Each row was made from one walk, in order. Every step used is in the known rows, and no mark comes twice. Write each row's walk.
Known rows:
genevo > riterel > gokomu > dasug: [-.21 -.19 -.11 -.25 .25 .05 -.24 .22 .33 .14 -.16 -.13 .27 -.22 -.15 -.40]
riterel > gokomu: [.08 .25 -.11 -.15 .08 .04 -.18 .26 .21 .10 -.11 -.33 .00 .09 -.19 .06]
riterel > gokomu > genevo > firu > dasug: [.18 .10 -.37 -.22 .24 .25 .05 -.14 .18 .15 -.10 -.52 -.02 -.27 -.67 -.01]
genevo > firu > riterel: [.22 -.24 .03 -.15 -.18 -.10 .31 -.14 -.11 -.41 .12 .40 -.04 -.09 -.21 .21]
gokomu > riterel: [.20 -.05 .20 -.27 .26 -.06 .00 -.14 -.09 -.21 -.26 -.21 .12 -.32 -.14 .11]
firu > dasug: [.20 .38 -.30 .04 .00 -.17 .15 -.13 -.11 .10 .23 -.40 .07 -.10 -.23 -.10]
dasug > dapu > firu: [-.19 .00 .02 .50 -.12 .01 .06 -.14 -.27 -.02 .10 .27 -.08 .18 .23 .18]
riterel > gokomu > dasug > firu: [-.13 .19 -.02 .26 .08 .06 -.16 .31 .18 .48 -.20 .12 -.04 .31 .27 -.33]
dapu > firu: [.07 .15 .02 .25 -.02 -.08 .16 -.07 -.19 -.20 -.10 .02 -.13 .05 -.01 .12]
dasug > dapu: [-.12 .07 .00 .24 -.15 -.06 -.05 -.02 -.20 .10 .17 .13 .04 -.01 .05 .19]
dapu > dasug > firu: [.11 .37 -.02 .34 -.03 -.07 .27 -.14 -.31 .10 .05 .10 -.01 -.13 .13 -.12]
firu > riterel > gokomu: [.16 .03 .04 -.39 -.08 -.05 -.14 .24 .26 -.17 .09 -.16 .01 .29 .05 .15]
dapu > dasug: [.26 .28 -.17 .03 -.05 -.22 .14 -.06 -.28 .16 .13 -.10 .15 -.37 -.16 -.22]
gokomu > genevo > firu > dasug: [.22 .08 -.23 -.09 .12 .05 .27 -.35 -.13 -.04 -.02 -.31 -.05 -.51 -.64 .05]
riterel > gokomu > genevo: [.09 .21 .07 -.39 .18 .12 -.28 .25 .24 .02 -.31 -.57 -.09 -.16 -.33 .21]
gokomu > genevo: [.14 .18 .20 -.26 .06 -.07 -.06 .04 -.08 -.18 -.23 -.36 -.12 -.39 -.30 .26]

Write each row's walk:
[-.11 -.24 .17 .25 -.28 -.08 .10 -.16 -.21 -.28 .29 .43 -.08 .39 .46 .27]  dasug > dapu > firu > riterel
[-.01 -.06 .25 .14 -.21 -.21 .10 .09 -.08 .01 .08 .49 -.07 .29 .53 -.19]  gokomu > dasug > firu > riterel
[-.09 -.11 .26 -.44 .21 .08 .01 -.14 .03 -.55 -.27 -.42 .04 -.65 -.43 .30]  gokomu > genevo > riterel
[.14 .32 -.29 .30 .03 -.09 .26 -.27 -.18 -.02 .16 -.26 -.04 .08 -.06 -.10]  dapu > firu > dasug
[-.14 -.53 -.17 .06 -.17 .05 -.13 .09 .13 .37 .23 .67 .14 .23 .17 -.28]  genevo > firu > riterel > gokomu > dasug > dapu
[-.16 -.29 -.05 -.05 -.19 -.10 -.35 .28 .18 .43 .27 .32 .16 .39 .45 -.27]  firu > riterel > gokomu > dasug > dapu
[-.05 .22 -.31 .30 -.10 -.09 .05 -.21 -.19 .27 .42 -.17 .12 .02 -.01 -.03]  firu > dasug > dapu
[-.16 -.27 .22 -.12 -.06 .20 -.22 .01 .13 -.19 -.01 -.03 -.17 .37 .31 .34]  dasug > dapu > firu > riterel > gokomu > genevo
[-.53 -.43 -.12 .27 .17 .22 -.22 .01 .16 .20 -.02 .25 .21 .10 .25 -.34]  genevo > riterel > gokomu > dasug > dapu > firu
[.00 .11 .19 -.07 -.07 .10 .00 .18 .23 -.21 .00 .03 -.15 .54 .34 .22]  dasug > firu > riterel > gokomu
[-.17 -.37 .10 .34 -.28 -.21 -.02 -.05 -.20 .11 .28 .68 .01 .36 .63 -.23]  gokomu > dasug > dapu > firu > riterel
[-.37 -.11 .04 .07 .25 .21 -.11 .14 .30 .09 -.23 .06 .12 .03 .14 -.31]  genevo > riterel > gokomu > dasug > firu
[.10 -.04 -.05 -.27 .21 .27 -.05 .05 .18 -.04 -.35 -.24 -.11 -.31 -.61 .19]  riterel > gokomu > genevo > firu
[.12 .12 .20 -.28 .02 .13 -.01 .03 .10 -.07 -.05 -.21 -.10 .06 .23 .04]  dapu > dasug > firu > riterel > gokomu > genevo
[-.08 .16 .09 .39 -.04 -.14 .06 .10 -.14 .28 -.12 .32 -.06 .08 .29 -.28]  gokomu > dasug > firu
[.22 -.28 .22 -.39 -.09 -.01 .21 -.17 -.08 -.50 -.08 .15 -.14 -.34 -.35 .35]  gokomu > genevo > firu > riterel
